Each row comes from the steps of one path. Every step used is in the known rows, and no mark comes twice. Write the path behind each row, first mark first.
Known rows:
mikesa-foton-derab-dotemit: [  2 -23  -3  -6 -26  -3  -4  -2   4   2  -1   4   1   0  16  12 -17  -1
   6  -5   0   4  -7  -9  -3 -12  11  -2   2  -1   0   4   0   2  -3   1
   8  -5  -7]
foton-derab: [  4   0  -3  -4   5   5   2   4   3 -11   0   7 -10 -11   1  -4  -3   5
   0   3  -1   0  -6  -4  -5  -3  12  -1  11   0  -1   0   2  -4  -1  14
   9  -2  -4]
zokal-derab: [  5   5  -2   4   7   6  -5  -6   1   5  -5   9   5 -10  -4  -2   8   0
   0   7   0  -1  -6  -9  -2   1  17  -8  -3  10   2   0   3  -1   5   8
  -3   2  -9]
mikesa-foton: [  7  -1  -4   0 -16  -2  -6   2  -1  12  -4   3   5  -5  13  11   0  -8
  -4   3   0   5  -3 -14  -1   0   1  -1   6  -6   0  -3   1  -6  -2  -8
  -4   1  -8]
basoz-mutegut: [  4   6   1   1  -5   1 -13   1  -2  -1  -6   1   0  -4 -10 -15   6   6
  -2  10  -2   3  -1 -22  -6 -10   0  -1   7  -5   3 -12  -6   1   5  15
 -15   2  -6]
kupun-foton-mikesa-mutegut: [ -5  -7  -3  -6  -5  -4   2   2  -3   9  -2 -18  21  -1  13   2  -8   1
   4  -4  -2   9 -10  -4   2  -2 -19   5   6  -2 -10  -9  -1   1  -2  -3
  -8  -7  -1]
derab-zokal: [  7   0  -5   1 -16  -3  -7  -3   2   2   6  27  -7  -2   1  -4  13  -2
   0   5  -3   0  -4   4  -7   6  10   5   7  -3   0   2  -1  -6  -1   7
 -22  -2  -1]
sazuk-dasi-derab-kupun-foton: [ -6   8  18   0   7   0   2  -5   1   5  -1  10  12   3  11   0 -13  -4
  -1   1   2   2   2   6   3   3 -22   8  -2  -7  -4   7   1  -1  -3  11
   9  -1   4]
derab-sazuk: [  5  -2  -4   2  -7   1  -4   0   2  -1  -3   5 -11  -3 -11   3   0  -2
  -8   4   1  -1   0   2  -9  -2   4  -1   7  -4   7   2  -1   0   1  -5
 -12   5  -2]
mutegut-zezel-basoz: [  4   3 -10  -2   8  -4  -3   3  -2  -4  -6  24  -5 -12  -7   6  23  -1
  -2  -4  -2   2   1  -4  10  15   3  -7  12  24   1   0  -1  -4  -3 -14
   3   0  -5]
dasi-derab-kupun-zezel-basoz-mutegut: [-11   9   2   4   8   2   7 -10  -3   2  -6 -16 -12   4  -8  -5   6   6
   9   3   2   2   9  -2   7 -18  -5   3 -16  -2  -3 -10  -4   0   3  -1
  12  -6   8]
foton-mikesa-mutegut-zezel: [ -1 -13 -16  -6   0  -5  -3  11  -2   2  -2  -2   6  -4   8  11   5   2
   3  -7   0   6  -6  -9  10 -17   4  -7   8  12   0 -12   6   2  -1  -7
 -14  -6   1]
sazuk-derab: [  6   9  -2  -2   4  11  -8   2   4  -5 -11   1 -14  -3   2  -3  11   5
  -1   0  -5   0   5  -2  -5  11  26  -3   7  -6   6   0  -4  -6  -1  12
   4   1  -4]
zokal-derab-sazuk-kupun-foton: [ -7   6   4   8   4   3  -2  -5  -1   4  -4 -11  -1  -7   5   1  -9  -6
  -1  -1  -2   0  -3  10  -5  20  -3   0  -4   7  -2   1   7   3   1  -6
  10   8  -2]
mikesa-mutegut-zezel-basoz: [  1  -2  -9  -4   1 -10  -8   3  -3   7   4  11   7  -9   0   5  25   0
   7 -11  -3   4   0  -4  12   3  -4  -5   2  27   2 -11   1  -3  -3 -26
 -12  -6  -5]
derab-dasi: [ 11   4  -2   0  -5  -4  -9   4   0   2   5  21   3  -7 -17  -2   7   7
  -3   5   1  -1   1   7  -3   3   1   2   5  -2   5   4   3   1   4   2
 -18   1  -1]
kupun-zezel: [  2   2  -3   2  -2   9  -5  -1  -2   1  -2 -12  10  -8   3   9  -3   0
  -4   3  -1   1   2  -2  -1  -1  -6  -5   9   6  -4   0   3  -4  -1  -6
  -5  -1   2]
zezel-basoz: [  2   2  -4   1   9  -4   4  -1   0  -2  -8  15  -3  -9 -15  -6  25   3
  -2  -2  -2   2  -3  -1   4  25   7   0   8   6   3   2  -5  -6  -3  -5
   0   1  -6]
foton-mikesa: [  0  -6  -7   0   6   0   6   5   1  -8 -13   2  -2  -2  -2  -3   7   6
  -6   1   1   5  -8  -5   2  -2  13  -2  14  -6   2   2  -1  -1  -1  16
   1   0  -1]
kupun-zezel-basoz: [ -3   4  -3   3   4   2   4  -4  -2  -2  -4  -4   2  -8  -7   3  15   2
  -1   0  -2   2   3   4   7  16 -11  -4   6  13  -5   2  -2  -7  -4 -18
   4  -2   1]
dasi-derab-kupun-foton: [  1  13   8  -2   4   3   3  -4   0   4  -3  -4   5  -1  12  11 -17  -4
   1   3  -1   1   1  -5  -2  -6  -1   6  -3 -10  -6   1  -1   0   0   4
  12  -2   2]
dasi-derab-sazuk: [  3  -1  -2   1   3  11   3  -2   2   0  -9   8 -22  -6   1  17   1  -5
  -5   2   3  -3   5   4  -5 -10  16   2   3 -13   4  -1  -1   0   0   1
  -3  -1  -2]
zokal-derab-kupun-zezel: [ -3   8  -5   7   0   3  -2 -13  -2   6   0 -18  11  -1  -7   1 -13   1
   3   6   2  -4  -1   2   2 -13   8  -6 -18  15  -3   2   6   1   6  -8
   3   0   4]
sazuk-kupun-foton-mikesa-mutegut: [-12  -9   2  -1  -1  -6   4   9  -1   6  -1 -25  19   2  17  -4   2   4
   3  -9  -6  10 -11   0   5  12  -9   3   8  -2  -7 -11   7  -1  -6   1
  -2  -3   2]
basoz-mutegut-zezel: [  8   5  -7  -1  -4   2 -21   6  -4  -3  -2   6  -1  -8  -1  -2   6   0
   0   7  -2   4   2 -25   0 -12  -6  -8  12   9   4 -15   0   2   4   6
 -10   1  -4]
dasi-derab-dotemit: [  5 -13   3  -3  -1   5  -2  -7   5   5  -5  11  -1  -1   2  18   3   3
   2  -3  -3   3   2  -7   1  -9  34  -3   9  -1   6   5  -2   5  -2  15
  -4  -4  -5]
zezel-basoz-mutegut: [ -2   7   2   1   2  -5  -3  -3  -2  -2  -7   7  -6  -4 -20 -16  18   7
   1   4  -2   4  -2 -14   3   5  -6   0   3   0   5 -12  -8  -1   2   4
  -1   1  -7]
kupun-sazuk: [  8   4  -2   0   2   4  -1   5  -1   1   2  -7  -1   0  -2   8   0  -2
  -5   0  -1  -5   6  -6  -6   4   5  -7  12  -5  -4  -2  -3   2   0  -8
 -11   6  -4]
kupun-sazuk-dasi: [  1  -2   8   3   6   1  -3   5   2   1  10  12   8   7   1   0  11  -6
  -8  -3   2  -5   7   2  -4  13 -17  -6  12   1  -1   4  -1   0  -3  -4
 -13   6  -2]
dotemit-derab-kupun: [  9   7   2  -2   0   1   4   8  -2 -14   7  -5   0   4 -11 -10   4  -1
  -7   1  -3  -4   1  -9   1  -2  11   2  -8  -1   6   8  -4   1   2   3
  -1   5   0]

Write each row's path:
[ -2  -7   6   4   2  -2  -4   0   3   2   1  23  -2   2 -13  -5   7  -5
 -12   3   4  -2   3  14  -6   6 -17   1   7   2   9   7  -2  -2   0  -2
 -14   5   0]  derab-sazuk-dasi
[ -5 -10  11  -3  -4   3  -1  -5   3  -9   4   8  -1  -6  12  -3 -22  -7
  -3   2   5  -1  -1  20 -10   6 -36   7   9  -3  -6   7   0  -2  -3   2
  11   2   2]  kupun-foton-derab-sazuk-dasi
[-15  -8  12  -4   9  -6  12  -3   0  10   0  -5  18  10  20  -2  -7   0
   6  -6   5   6  -5  11   9 -12 -27  11 -10  -8  -6  -3   3   3  -2   8
   5 -10   9]  sazuk-dasi-derab-kupun-foton-mikesa-mutegut
[  1   8   0   0   8   2   6  -3   2   2  -6   6  -9   4  -3   3  -4   1
  -1   4   1  -1   1  -4  -1 -12  17   2  -4  -9   4   1   1   0   0  13
   5  -1   2]  dasi-derab-kupun
[-14   1   9   4  16  -1  15 -10   1   3  -4   9  -2   6  -3   0  10  -1
   0  -4   3   0   9  21  13   6 -18   1 -10   7  -3  10   1  -5  -4  -4
  18  -5  11]  sazuk-dasi-derab-kupun-zezel-basoz
[ 10   9   3  -1   3   1   8  13  -4 -13  16 -21  -3  12  -6   0  -1  -5
  -3  -1  -2 -10  10  -6  -3  -3   8   0  -9  -3   0   6  -7   7   0 -12
   0   9   0]  dotemit-derab-kupun-sazuk
[ -2 -12  -7  -4  -2  -6   5   5   0   5  -6  -6   9   1   2  -2   9   7
   3  -5   0   7 -10  -5   4 -10   8   0   3  -2   1  -9   2   0  -1   3
 -17  -6  -1]  foton-mikesa-mutegut
[ -5 -11   5  -1 -12  -7   7   5   1   4  14   1  -4  16  17   3 -18 -10
   1  -3   7  -6   3   6  -2  -8 -24   1  -9  -8  -6   6   3   0  -4 -11
   9   4   3]  mikesa-foton-derab-kupun-sazuk-dasi
[ -2  -1   0   8  -2  -1  -1   8   2   0  -1   1 -17  -1 -11  -4  10  -2
  -8  -2  -3  -1  -1   8  -7  15   7  -3  10   0   9   2   3   0  -3  -1
  -4   8   2]  derab-sazuk-kupun
[ -2  -7   5   7   7   2  -4  -9   3   4  -1  22  -3  -1 -10  -2   7  -6
  -5   4   6  -4  -2  16  -3   4   0  -3  -5   9   8   7   4   0   5   0
  -8   5  -4]  zokal-derab-sazuk-dasi
[  1   1  -3  -2  -2   0   6   2   3 -11   1   4 -11   1  -7 -10 -19   5
   2   2   2  -2  -7  -3  -6 -11  10   4  -5   0   3   5   2  -1   1   9
  11   1   2]  foton-derab-kupun
[  7  -1  -9  -4  -5  -2 -18   7  -2  13   7   5  11  -9   9  10  10  -4
   5  -5  -2   3   0 -13   5  -9  -2  -8   7  19   1 -13   5  -3   0 -16
 -22  -5  -6]  mikesa-mutegut-zezel
[ -2   0   9   4   5  -8   1   5   1   3  15   2   7  16 -10  -8   0  -3
  -7  -4   3  -8   7   7  -4   3 -16  -2   0  -1   3   9   0   2  -2  -5
 -11   7   4]  derab-kupun-sazuk-dasi
[  9   8  -2  -2   1   4 -10   2   5  -4   1  12 -11  -4  -7  -2  10  11
   1   2  -4  -1   7  13  -6  10  22   0  -2 -11   8   3   1   0   3   7
  -1   1   1]  sazuk-derab-dasi
[ -7   4   0   3  -1   3  -2  -7  -5   1  -5 -16   2  -5 -12  -9  16   7
   5   5   0   4   5  -8   5   0 -12  -2   2   2  -4 -12  -5  -2   1  -8
   2  -3   1]  kupun-zezel-basoz-mutegut
[  2   9  -5   4  11  -3   2  -3  -1   5   8  -9   1   9  -7   2  -9  -2
   2   1   3 -10   2  -3  -4  -4  14  -7 -16   5  -1   1   1   6   5  -6
  -2   8  -1]  zokal-derab-kupun-sazuk
[  0 -12   5  -8 -14   1  -4  -5   3  -6   6  -4  14  -8  13   6 -28   6
   5  -4  -2   3  -6  -4  -6   0   2   2  10   4  -7   7  -2   5  -2   7
  11  -5  -4]  kupun-foton-derab-dotemit
[ -7   0  -3   1  10  -3  10  -7  -2  -2  -6 -13  14   2   1  -5 -27   2
   2   3   2   2 -13  -3   3  -1   1   2 -13   0  -8   4   3   6   4   9
  18   1   2]  zokal-derab-kupun-foton-mikesa
[  8   3  -5   3   5  -4  -9  -7   1   2   2  20   4 -11 -14  -1   6   6
   0   8   2  -3  -2   7   0   1   9  -4  -9   7   5   0   5   4   9   0
  -7   1  -3]  zokal-derab-dasi
[ -8  -2   3   8   5  16   7   0   2   1  -9 -18 -20   0  10  19   4  -4
  -1  -2  -1  -1   9  16  -2   0   8  -4   3  -2  -2  -1   8  -1  -5  -1
  11   0   8]  dasi-derab-sazuk-kupun-zezel
[  1  -5  -5  -3 -19  -4   8   5  -1   1  11 -16 -15  12  13   9 -28  -8
   3  -3   5  -5   3  -4  -6 -15  -5   1  -9 -10  -7  -2   0   2  -2 -17
  12   4   1]  mikesa-foton-derab-kupun-sazuk
[ -1  -4  -6 -10  -6  -7   2  14  -8 -10  13 -27  18   2  15   6 -13  -5
   8  -7  -2   4  -2  -5  13 -14 -17   5 -12  11  -6  -4  -1   8   0 -16
   6  -3   4]  dotemit-derab-kupun-foton-mikesa-mutegut-zezel
[  4  10   0  -1   3   4  -4   1   4  -2  -4  -6 -13   8  -8 -12  -1   6
   1  -2  -4  -1   2   1  -5   4  23   1  -8  -8   9   4  -2  -2   1  13
  10   1   2]  sazuk-derab-kupun
[ -4   2   6   8  14  -5   1  -4   0   7  15   5  10  14  -9  -7  -1  -5
  -2  -1   5 -10   3   5   1   2  -8  -6 -13   9   1   8   2   4   4  -5
  -3   8   1]  zokal-derab-kupun-sazuk-dasi
[-12  -3  11  -1  14  -1  16  -1   1  -3  -8   6   8   7  17   1 -11  -1
  -4  -1   5   5  -3  10   8  -2 -17  10  -2 -14  -7   8   0   3  -4  21
  21  -4  10]  sazuk-dasi-derab-kupun-foton-mikesa
[-10  12   1   2   4   2  -1  -8  -1  -2  -8 -27 -16  10 -17 -15   2  10
   9  -1  -3   0  11   4   4  -1   3   1 -17  -1   2  -7  -6  -2   3  -5
  19  -2   9]  sazuk-derab-kupun-zezel-basoz-mutegut
[ -2  -3   1  -7  -7  -6  13   9  -5  -6   9 -34  22   7   8  -6 -13   0
   7  -4  -2   4  -8  -2   8  -7  -9  11 -15  -7  -6  -3  -4   6   1  -4
   4  -4   4]  dotemit-derab-kupun-foton-mikesa-mutegut
[  4  -1  -2  -6 -20  -1  -2  -5   1  -8   9  14  -5 -11  23  -2 -16  -3
   7   4  -2   0  -6   7  -7  10 -10  13   4  -4 -16   1  -1  -5  -3   7
   6  -5   0]  kupun-foton-derab-zokal
[  3   1  13   1   7   0   6  10  -2 -16  19  -4   5  16  -5  -8  10  -6
  -6  -3   0 -10  11   4   2   2 -18  -1  -7  -4   2  13  -7   5  -1  -6
  -2   9   2]  dotemit-derab-kupun-sazuk-dasi
[  5   5  -4  -2  -8   7  -7  -4   4  -5  -2  22 -25   2   8  -4  17   1
   3   2  -6  -2   2   9  -7  12  32   6   2 -10   3   1  -3  -7  -2  17
  -5  -2   0]  sazuk-derab-zokal
